Each row was made from one small tree. The marks that hang from a mark follow it in brackets, in the order of their numbers. Every link used is in the known rows. Write each row's tree.
(in the rows, 128 means zero)
Known rows:
Z_436{Z_179{Z_217{Z_509{Z_5}}}}: [147 102 122  90 116 100 124  95 192 160 117 147 120 163 131 116 130 101
 124 139  98]
Z_769{Z_436}: [180 116 137 132 127 106 128 118 191 152 106 154 123 143 154 137 118 148
 103 165 112]
Z_179{Z_436}: [181 108 128 129 107 105 116 107 182 147 112 151 118 147 139 125 117 149
 101 169 109]
Z_179{Z_217{Z_509{Z_5 Z_982}} Z_504}: [143  78 132  73 108 117 128  75 191 160 138 138  98 163 110  98 134  84
 111 103  78]
Z_436{Z_179}: [163 119 131 126 124  97 115 102 180 159 107 134 138 149 132 128 121 139
 111 147 122]
Z_436{Z_179{Z_217 Z_504}}: [156 113 120 115 101  93  97  93 192 168 125 128 126 143 103 128 129 135
 116 121 111]
Z_769{Z_436{Z_179{Z_217{Z_509}}}}: [171 122 120 109 114  94 121 118 204 162 107 145 121 137 139 134 130 132
 113 156 107]
Z_217{Z_179{Z_504} Z_509{Z_5 Z_982{Z_353}}}: [148  88 157  64 120 104 138  57 172 155 112  95 113 181 121 100 130  80
  93 108  84]
Z_217{Z_179 Z_509{Z_5{Z_353} Z_982}}: [141  88 162  80 131 104 145  74 172 140 104 113 121 177 151  98 128  70
 115 132  84]
Z_982{Z_353 Z_509{Z_5 Z_217}}: [120 100 159  70 153 125 130  72 171 139 113 144 113 197 127 100 110  74
 128 107  98]
Z_982{Z_353 Z_509{Z_5 Z_217{Z_179{Z_436 Z_504}}}}: [129 111 153  73 116 100 109  65 179 142 107 115 112 195 116 108 117  96
 114 112  91]
Z_509{Z_217}: [139 113 134 115 131 108 120 105 191 134 117 145 111 166 138 106 123 119
 137 136 105]
Z_5{Z_353 Z_509{Z_217{Z_179{Z_436}} Z_982}}: [140 121 160 104 134  97 104  74 185 125 100 110 125 160 134  89 124  86
 139 136  87]
Z_769{Z_436{Z_179{Z_217}}}: [169 122 119 130 113  94 111 113 204 164 113 151 128 141 142 140 121 147
 117 158 113]
Z_436{Z_179{Z_504{Z_509{Z_982}}}}: [164 114 133 101 109 102 111  77 179 174 119 117 124 139  98 103 128 135
  83 107 105]
Z_509{Z_982{Z_353{Z_5}}}: [144  79 149 104 147 131 138  67 160 155 120 138 124 180 131  98 104  85
 113 118 104]
Z_353{Z_5{Z_509{Z_217 Z_982}}}: [120 101 142 104 148 120 125  81 185 133 111 143 120 174 133  83 118  75
 146 119  88]
Z_504{Z_179{Z_436} Z_509{Z_5 Z_217 Z_982{Z_353}}}: [137  92 137  83  97 110 118  62 195 156 111 142  94 192 116  76 107 116
  87 110  83]
Z_179{Z_436 Z_504{Z_509{Z_982}}}: [180 103 130 101  89 111 112  76 180 165 123 132 103 134 101  99 124 142
  68 126  91]
Z_179{Z_217{Z_509{Z_982{Z_353}}} Z_436 Z_504}: [170  89 129  77  94 113 112  73 185 162 132 125  95 148  96 100 128 107
  94 118  87]
Z_769{Z_436{Z_179{Z_217{Z_509{Z_5}} Z_504}}}: [163 114 121 100 102  92 117 104 203 171 113 150 119 151 130 134 129 127
  99 136  96]

Write each row's tree:
[148  93 137  78 102 116 114  54 180 158 129 145  95 176 106  78 115 110
  81 107  81] | Z_179{Z_436 Z_504{Z_509{Z_5 Z_217 Z_982{Z_353}}}}
[166  95 143  85  90  99 116  53 174 162 114 111 110 167 113 101 122 119
  76 126  86] | Z_217{Z_179{Z_436 Z_504{Z_509{Z_5 Z_982{Z_353}}}}}
[135  92 139  76 114 110 126  51 184 145 117 130 100 188 131  75 116  94
 105 124  80] | Z_504{Z_509{Z_5 Z_217{Z_179{Z_436}} Z_982{Z_353}}}
[140 108 141  97  90 100 111  91 191 146  97 154 103 180 129  92 112 120
  99 131  85] | Z_504{Z_179{Z_436} Z_509{Z_5{Z_353} Z_217}}
[141 120 133 100  99 100 116 104 200 145 100 129 100 158 113  96 126 133
 110 120  98] | Z_504{Z_179 Z_509{Z_217}}
[152 128 126 107 107  92 111  97 201 166 109 152 119 159 131 118 123 141
  92 127  97] | Z_769{Z_436{Z_179{Z_504{Z_509{Z_5 Z_217}}}}}
[163  98 138  92  90 100 114  59 169 159 110 104 112 162 108 100 120 114
  85 126  89] | Z_217{Z_179{Z_436 Z_504{Z_509{Z_982{Z_353{Z_5}}}}}}
[138  74 145  76 130 125 138  78 181 148 129 151 107 168 135  92 125  60
 127 121  80] | Z_179{Z_217{Z_509{Z_5{Z_353} Z_982}}}
[123 118 140 107 134  98 118  94 185 127  94 126 124 176 140 101 126  84
 157 140  90] | Z_353{Z_5{Z_509{Z_217{Z_179}}}}
[142 109 123  99  82  97 112  94 204 150 100 155  95 179 127  96 117 137
  96 135  86] | Z_504{Z_179{Z_436} Z_509{Z_5 Z_217}}
[129  94 154  80 121 119 121  63 176 153 128 143 107 171 113  77 121  86
 100  90  80] | Z_179{Z_504{Z_509{Z_5{Z_353} Z_217 Z_982}}}
[160 100 131  90 109 107 114  67 193 183 126 145 116 159 112 113 117 119
  85 110  93] | Z_769{Z_436{Z_179{Z_217 Z_504{Z_509{Z_5 Z_982{Z_353}}}}}}
[113 111 148  87 130 101 124  85 191 131 105 127 114 188 140 108 125  92
 141 126  90] | Z_982{Z_509{Z_5 Z_217{Z_179}}}
[115  86 151  89 139 108 130  52 185 138 122 123 114 209 145  86 114  81
 133 113  90] | Z_509{Z_5 Z_217{Z_179} Z_982{Z_353}}
[126 112 140 106 143 113 122  98 181 132 101 148 122 172 135  98 120  83
 151 133  92] | Z_353{Z_5{Z_509{Z_217}}}
[146  91 151  78 133 109 146  72 167 144 102  97 117 176 134  97 125  72
 117 128  93] | Z_217{Z_179 Z_509{Z_982{Z_353{Z_5}}}}
[117  84 139 102 139 118 131  73 194 140 132 159 108 194 149  86 113  94
 129 115  89] | Z_509{Z_5 Z_217 Z_982}
[142  71 140  66 133 128 142  68 182 154 132 144 101 176 126  91 123  65
 122 118  84] | Z_179{Z_217{Z_509{Z_5 Z_982{Z_353}}}}
[179 131 130 133 110  89 108 112 193 170 106 136 135 139 132 146 123 163
  87 143 117] | Z_769{Z_436{Z_179{Z_504}}}
[157  80 132  82  85 117 108  59 182 166 137 156  99 154 104  89 119 100
  92 114  73] | Z_179{Z_217 Z_436 Z_504{Z_509{Z_5{Z_353} Z_982}}}
